What can hang from each mark:
k_793: k_416
k_792: k_215 k_935
k_416: k_508 k_793
k_169: k_508
k_852: k_425
k_425: k_508 k_852
k_215: k_792 k_852
k_508: k_425 k_799 k_935
k_823: k_508
k_799: k_508
k_984: k_823
k_935: k_508 k_792

Every row comes from one small tree of marks. Brackets hold a mark, then the marks that hang from it, in the order of their numbers. Every link used is in the known rows. Which tree was each row made from?
Known rows:
(k_799 k_508): [-28 -23   2 -15  -3  40 -11  13  25 -28  11  -7  -2 -12 -11  14  13 -10
 -14 -17  -9 -12   7  16  14   1]
(k_416 (k_508 (k_425 k_852) k_935) k_793): [-34 -40  14 -11 -11  58   3  43  -4 -15  36  -1  -2  -8 -15   5   6   1
 -23 -30  -5 -10   4  17  27   0]
(k_792 (k_935 k_508)): [-27 -19   6  -7  -8  45  -9  16   6 -29  17   2  -2  -7 -17  10   4 -15
 -21 -14  -7 -14   3   4   7  -6]
(k_792 k_215): [-26 -20   2  -1  -9  40 -16   2   2 -25  15   7   7  -2 -14   5   5 -15
 -14  -4 -15  -7   8  12  14   1]
(k_935 (k_508 k_799) (k_792 k_215)): [-27 -21   3 -10 -12  56 -31  12  12 -26  -2  12  -2   9 -17  13   9  -3
 -41  -8  -4  -3  -1   1  12  -5]
(k_425 (k_508 k_799 k_935)): [-25 -31   8 -26  -7  74  -3  38  11 -29  33 -15  -5  -1 -10   8  16  -3
 -24 -15 -19  -2   4  -4   9  -2]
(k_425 k_508 k_852): [-26 -38   4 -28 -15  38   4  17  30 -38   5  -5   4 -13  -9   3   3  -3
  -4 -20 -15   2  10   7  22   0]
(k_984 (k_823 (k_508 (k_425 k_852) k_799 (k_935 k_792)))): [-28 -48   4 -35 -18  73   3  42   6 -42  33  -6 -18   3 -13  13   4  16
 -31 -21 -14   5  -2  -3  11 -14]
(k_169 (k_508 k_935)): [-31 -21   3 -10  -1  56   1  29  -1 -27  19  -2   1  -7  -3   8  19  -3
 -15  -7 -11 -13   7  -1  14   2]
(k_935 (k_508 (k_425 k_852) k_799) k_792): [-28 -34   5 -29 -20  56 -15  29  31 -34   6   6 -10   8  -9  13   5  15
 -39 -17  -2  -2   1   0  19  -6]
(k_852 (k_425 (k_508 (k_935 k_792)))): [-26 -31  14 -31  -9  46   2  32  15 -37  11  -1  -6  -5  -4   1   7   3
 -33 -24  -9  -2   1  -4  19  -7]
(k_792 k_215 k_935): [-26 -20   8   5  -8  45 -14   6  -7 -23  29   8   7  -1 -19   1  -4 -24
 -14   0 -17 -11   6   8  10   5]
(k_416 (k_508 k_425 k_799) k_793): [-32 -37   8  -5  -7  59  -9  40  -2  -4  41  -4  -6  -1 -14   9  14  -7
 -32 -13  -3 -12   3  22  17  -4]
(k_215 k_792 (k_852 (k_425 (k_508 k_935)))): [-20 -34  19 -35  -4  43  10  33  -3 -36   6   2 -16 -18  -8   6  14  -4
 -20 -24  -6  19   6   3  26  -5]
(k_793 k_416): [-25 -22   1   4  -7  24 -13  15  11 -25  12   5   2 -11  -4  10  17 -13
 -15  -9 -12 -10  11   8  13  -1]
(k_425 (k_508 k_799 (k_935 k_792)) k_852): [-27 -38  11 -29 -17  67  -8  36  26 -37   7  -8  -3  -1  -9   7   9   8
 -28 -20 -14   3   3  -7  17   0]
(k_799 (k_508 (k_935 k_792))): [-31 -18  11 -14  -5  52 -18  24  19 -31   2  -5  -3  -7 -10  15  14  -2
 -30 -26  -7 -12   1   2  12  -3]
(k_852 (k_425 (k_508 k_799 k_935))): [-23 -38   8 -38  -7  69   8  41  11 -31  44 -12 -11   1  -5   2  15   1
 -31 -12 -18   1   4   1  16   2]
(k_425 (k_508 k_799 k_935) k_852): [-25 -41   8 -33 -14  72   3  37  22 -36  28 -13  -3  -3 -11   6  11   4
 -17 -17 -20   4   7  -2  17   5]
(k_169 (k_508 (k_425 k_852) k_799 (k_935 (k_792 k_215)))): [-31 -34  11 -24 -11  77  -8  38   6 -27  24  14  -3  16  -6   3   5  14
 -35  -2 -10   1   2  -8  25  12]
(k_799 (k_508 k_425 (k_935 k_792))): [-31 -22  14 -22  -5  59 -13  34  19 -30  19  -1  -9   1  -9  13   9   5
 -35 -29  -6 -12  -1  -1  14  -3]
(k_793 (k_416 (k_508 (k_425 k_852) k_935))): [-30 -36   6  -7 -11  48   7  44   2 -19  31   8  -4  -7  -7   6   6   3
 -21 -27  -6  -3   8   0  27   2]
(k_416 (k_508 k_935) k_793): [-33 -28  10   6  -4  53  -8  34 -14 -10  25  -5   2 -14 -16   9  17 -14
 -23 -27  -4 -16   4  17  16  -5]
(k_215 k_852): [-23 -26   3  -6  -9  33  -9   9   5 -32   1  -4  -1 -13  -9  15  14  -8
  -8  -8 -11  -2   8  17  15  -6]
(k_823 k_508): [-24 -25   0 -18  -5  40   2  15   5 -31  11 -11  -2 -14  -7   9  13  -9
 -14 -20 -14  -6   7   4   3 -13]

Which tree is each row?
[-31 -21   6  13  -6  36 -14  34  -2 -16   0   8   0 -11  -8  10  15  -6
 -32 -26   1  -9   3  -4  16  -8]
(k_793 (k_416 (k_508 (k_935 k_792))))
[-20 -30  11  -8  -7  38  -1   8 -14 -29  28  11  -3  -3 -15   0  -4 -17
 -18   3 -14   2   5  16  22   9]
(k_792 (k_215 (k_852 k_425)) k_935)
[-21 -31  12 -17 -10  61 -14  24 -10 -29  15   8 -10   8 -10   8  13   3
 -42  -2 -12   7   0   6  22   5]
(k_508 k_799 (k_935 (k_792 (k_215 (k_852 k_425)))))
[-29 -17   4  -6 -12  38 -27   4  11 -30 -15  18   3   1 -17  11   4  -6
 -32 -17  -2  -6   0   2  15  -9]
(k_935 k_508 (k_792 k_215))
[-29 -34  10 -34  -9  64   3  35  25 -34  34  -6  -7  -3 -10  10   6   7
 -19 -28 -13  -7   5   6  23   7]
(k_799 (k_508 (k_425 k_852) k_935))
[-26 -27   8 -19  -9  69  -7  34   7 -24  45   0 -11   8 -16  11   4  -5
 -35  -8  -9 -11   0  -1   7  -3]
(k_792 (k_935 (k_508 k_425 k_799)))
[-21 -30  10 -17  -6  42   0  12 -11 -32  19  18  -9  -2 -18   6  -3 -13
 -26  -8  -6   3   2  11  23   5]
(k_792 (k_215 (k_852 k_425)) (k_935 k_508))
[-25 -34  10 -35  -7  52  12  33  10 -35  31  -7  -7  -7  -5   1   9  -2
 -23 -21 -15  -3   5   1  19  -1]
(k_852 (k_425 (k_508 k_935)))
[-32 -24  11   7  -6  49 -14  36 -13 -12  18  24  -1   5 -12   4   4  -4
 -39 -25  -2  -4   0  -8  22  -3]
(k_793 (k_416 (k_508 k_425 (k_935 (k_792 k_215)))))
[-26 -27   1 -25 -10  63 -10  30  16 -25  32  -1 -11   8 -11  15  13   4
 -35 -12  -7  -8   2   4  11  -7]
(k_935 (k_508 k_425 k_799))
[-29 -24  10 -27  -2  65  -2  35  14 -28  39  -7  -9  -1 -10  12  11   0
 -24 -25 -12 -12   3   4  14   1]
(k_799 (k_508 k_425 k_935))
[-27 -37  13 -27 -15  71 -13  29  16 -35  10   4   1   7 -15   3   3   4
 -30 -16 -16   8   2  -8  21   6]
(k_425 (k_508 k_799 (k_935 (k_792 k_215))) k_852)
[-26 -21  12  -3  -9  50 -20  12 -11 -32  -7  10   1  -1 -15  11   9  -5
 -25 -13 -11   2   2   3  17  -2]
(k_508 (k_935 (k_792 (k_215 k_852))))
[-19 -42  12 -36  -5  72   6  33  -6 -32  34   2 -11   4 -11   4  10  -2
 -29  -9 -18  15   3   4  26   8]
(k_792 (k_215 (k_852 (k_425 (k_508 k_799 k_935)))))
[-26 -37   2 -32 -16  62  -5  30  26 -32  27   0 -10   6 -11  13   7  10
 -28 -13  -8  -1   5   6  19  -1]
(k_935 (k_508 (k_425 k_852) k_799))
[-28 -24  14 -16  -8  56 -14  21   4 -33   3   8   5   1 -15   3   3  -6
 -26 -23 -12   0   1  -9  16  -3]
(k_425 (k_508 (k_935 (k_792 k_215))))
[-31 -20   8  16  -5  41 -19  26 -12 -14   3  20   4  -4 -13   6   9 -11
 -33 -22  -2  -5   3  -4  20  -2]
(k_793 (k_416 (k_508 (k_935 (k_792 k_215)))))
[-29 -38   2  -3 -12  30   3  31  13 -18  21  10  -1  -9  -6   5   2  -1
 -15 -21  -3  -2  10   9  28   1]
(k_793 (k_416 (k_508 (k_425 k_852))))
[-25 -35  13 -34 -10  62  -3  40  17 -33  23  -6 -11   3  -4   3  12   6
 -42 -16 -11   1   0  -4  17  -3]
(k_852 (k_425 (k_508 k_799 (k_935 k_792))))
[-22 -20  16   3  -6  31 -12  12 -11 -27   1   4  -7 -19 -16  10   7 -21
 -10  -7  -6   7   7  10  13  -4]
(k_215 (k_792 k_935) k_852)
[-22 -27  17 -18  -7  60 -10  33  -6 -25  20   8 -22  -2 -18  16   8  -6
 -33 -10  -1  11   1   1  14  -6]
(k_215 (k_792 (k_935 (k_508 k_425 k_799))) k_852)
[-28 -32   3 -29 -16  45   0  21  25 -36  15   5  -5  -2 -10  10   2   7
 -20 -22  -6  -5   5   6  21  -5]
(k_935 (k_508 (k_425 k_852)))
[-24 -29  15 -25  -2  50 -10  21   3 -34   4  12 -10  -2 -12  10   9   1
 -35 -19  -6   4   0  10  29   8]
(k_799 (k_508 (k_935 (k_792 (k_215 (k_852 k_425))))))
[-32 -32   9   3  -4  69 -12  42 -13  -6  38 -11  -3  -7 -17  11  23 -11
 -32 -18  -6 -14   3  17  14  -1]
(k_416 (k_508 k_799 k_935) k_793)
[-23 -32  15 -29  -6  78  -6  37 -17 -31  20   4 -14  10 -11  12  12   8
 -40 -19 -14  12  -2  -9  11  -7]
(k_823 (k_508 k_425 k_799 (k_935 (k_792 (k_215 k_852)))))
[-20 -40  12 -30 -10  48  -8  20  11 -34   2  10  -9   5  -9   5   5   0
 -35  -6  -9  16   1   8  28   2]
(k_935 (k_792 (k_215 (k_852 (k_425 (k_508 k_799))))))
[-28 -32   9 -24 -16  58   2  31  10 -33  35  -4  -3  -1  -7   5   4   6
 -17 -18 -16  -7   7   3  18   1]
(k_508 (k_425 k_852) k_935)
[-23 -36  16 -33  -8  44   5  31   8 -41  -1   0 -10  -8  -5   7  10   6
 -29 -25  -7   8   1   1  25  -6]
(k_215 (k_852 (k_425 (k_508 (k_935 k_792)))))
[-24 -25  11  -6 -10  67 -25  20 -10 -28   5   5  -4   6 -15  13  14  -2
 -34  -5 -13   5   1   2  15   1]
(k_508 k_799 (k_935 (k_792 (k_215 k_852))))
[-28 -24   5 -22 -13  58 -20  29  21 -28  11   4 -11  10  -9  16  11   9
 -45 -15  -1  -7  -2  -1  11 -13]
(k_935 (k_508 k_425 k_799) k_792)
[-27 -39  -3 -26 -10  47   9  22   0 -37  37  -5 -13  -8 -13  12   3  -2
 -12 -19 -13  -2   2   9   7 -21]
(k_984 (k_823 (k_508 k_425)))
[-18 -43  15 -28  -5  59   5  25  -3 -30  36   5  -8   3 -16   0  -2 -13
 -24   1 -17  13   4   9  23  12]
(k_792 (k_215 (k_852 (k_425 (k_508 k_799)))) k_935)
